Every row comes from one small tree of marks. Brackets hold a mark, then the marks that hang from it, in the order of their numbers. Every link used is in the known rows. Which tree was each row made from?
In the rows, zero is written as 128.
Known rows
(Z_712 Z_795): [133 135 142  94 129 119 142 145 141 122 110 117 131 132 137 167  98 122
  71 132 137]
(Z_795 Z_712 (Z_997 Z_550)): [141 106 171  83  87 132 128 166 117 136 130 123 112 149 125  83 117 152
  94 131 110]
(Z_997 (Z_606 Z_905)): [ 93 143  91 149  96 125 151 109 127  85 123 142 111  96 119 119 125 102
 176 105 146]
(Z_795 Z_712): [123 123 155 118 109 176 141 134 117 107 105 107 127 149 138 130 100 125
 115 132 138]
(Z_795 (Z_997 Z_550)): [124 106 129  56 111  84 133 145 134 146 135 138 118 122 130  77 140 146
 112 118 109]
(Z_997 Z_606): [128 150 104 111 100 150 135 142 119  84 119 133 125 100 139 115 134 112
 181 100 147]
(Z_997 Z_550): [139 121  98  72 101  83 145 155 147 108 113 154 120 123 127  88 146 123
 146 109 114]
(Z_905 Z_606 (Z_909 (Z_19 Z_712) Z_393)): [131 126 132 220 201 189 107  73 125 155 147 153 161 139 154 179 157 132
 145 161 131]
(Z_19 Z_712): [108 107 143 113 143 182 162 119 139  95 112 137 126 132 133 133 127 122
  91 129 126]
(Z_905 Z_606 (Z_909 Z_19 Z_393)): [132 141 114 194 188 143  95  70 121 167 144 142 167 131 162 177 153 130
 182 151 140]
(Z_550 Z_393): [133  97  80  77 152 120 140 125 153 115 108  86 131 132 129 148 113 134
 160 120 145]
(Z_997 (Z_550 Z_393) (Z_606 (Z_905 Z_909))): [167 107  48 149  64  30 136 150 147 103 137 151 102  97  67 135 126 110
 221 109 140]
(Z_909 Z_19 Z_393): [113 155 102 125 194 140 112  75 130 151 114 113 147 152 179 163 171 118
 142 123 118]
(Z_19 (Z_712 (Z_795 (Z_997 (Z_606 Z_905))))): [109 120 170 155 112 156 157 132 129 110 139 134 107 124 109 153 100 128
  31 139 127]
(Z_795 Z_712 (Z_997 Z_606)): [128 133 169 123  82 184 120 149  91 113 135 101 118 126 135 107 108 140
 122 123 137]
(Z_997 Z_550 Z_606): [161 147  89 101  66 103 134 178 129  83 122 159 115 104 123  76 157 112
 185  89 126]
(Z_795 Z_712 (Z_997 (Z_550 Z_393))): [162  78 142  79  97 118 121 173 130 138 129  89 115 160 113 103 108 163
 104 133 117]
(Z_712 (Z_795 Z_997)): [121 124 168  77 133 115 132 139 129 155 127 106 127 129 140 159  93 145
  42 139 129]
(Z_795 Z_712 (Z_997 Z_550 Z_606)): [160 127 159 105  55 142 118 185 102 114 138 127 109 129 120  75 126 142
 127 113 121]
(Z_909 Z_905): [100 148 112  93 180 147 130 130 137 117 100 113 148 132 131  76 142 115
 158 116 125]
(Z_909 Z_19 (Z_905 Z_606)): [110 131 126 157 227 164 100 116 143 140 114 108 173 142 152  89 163 134
 197 140 127]

Write each row's tree
[108 169 109 172 252 200  86  92 135 152 119 110 181 160 180  98 185 131
 177 134 119]
(Z_909 Z_19 Z_393 (Z_905 Z_606))
[ 85 143  83 165 144  98 145  47 124 149 131 157 121 115 119 164 118 103
 129 134 133]
(Z_606 (Z_905 (Z_909 Z_393)))
[150 124 153  66 105  75 130 171 140 153 131 132 118 131 126 126 112 144
  45 132 110]
(Z_712 (Z_795 (Z_997 Z_550)))
[ 90 125 114 207 176 112 138  37 134 153 135 157 124 135 115 192 140 104
 122 151 121]
(Z_606 (Z_905 (Z_909 (Z_19 Z_712) Z_393)))
[109 143 152 129  96 101 135 133 122 130 139 121 114 111 120 152  96 129
  70 129 140]
(Z_712 (Z_795 (Z_997 (Z_606 Z_905))))
[ 90 110 110 174 148  44 136  51 139 151 129 150 122 110 103 187 119 106
 170 147 135]
(Z_606 (Z_905 (Z_909 Z_19)))
[104 173  99 149 220 231 110 106 126 130 119 120 174 149 172  63 163 131
 148 124 129]
(Z_909 Z_393 (Z_905 Z_606))
[142 161  64 168  69  71 134 114 121 110 142 186 105 100 101 114 153  98
 182 104 126]
(Z_997 Z_550 (Z_606 (Z_905 (Z_909 Z_393))))
[104 160 122 162 250 200 110  96 140 140 107 113 162 172 151 116 190 115
 119 131 100]
(Z_909 (Z_19 Z_712) Z_393 Z_905)
[132 124 152 140  48 117 133 159 108 110 142 138  97 129 102  72 117 136
 123 120 120]
(Z_795 Z_712 (Z_997 Z_550 (Z_606 Z_905)))
[166 141 143  86  75  91 123 189 127 129 138 133 115 115 121 115 121 138
  85 117 121]
(Z_712 (Z_795 (Z_997 Z_550 Z_606)))
[169  98 128  59 117  65 127 178 152 157 131 101 119 141 112 144 103 154
  62 133 117]
(Z_712 (Z_795 (Z_997 (Z_550 Z_393))))
[140 145 156  97 102 131 123 161 117 131 135 111 124 113 135 152 101 135
  77 123 139]
(Z_712 (Z_795 (Z_997 Z_606)))
[111 121 163 179  73 131 127 113  89 133 150 125 106 111  98 133  88 130
 132 140 144]
(Z_795 Z_712 (Z_997 (Z_606 (Z_905 Z_909))))
[179 106 133 103  65 129 112 194 115 114 136  92 110 139 106  95 117 153
 148 116 129]
(Z_795 Z_712 (Z_997 (Z_550 Z_393) Z_606))
[135 127 179 131 115 182 143 160 124 113 135 126 119 124 124 150 110 136
  37 134 131]
(Z_19 (Z_712 (Z_795 (Z_997 Z_606))))
[133 108 123 181 165 111 105  92 131 155 141 145 158 110 139 176 131 132
 201 156 146]
(Z_905 Z_606 (Z_909 Z_19))
[132 102 140 164 158 106 129  90 134 144 129 147 134 123 112 197 135 114
 151 151 127]
(Z_905 (Z_909 (Z_19 Z_712)))
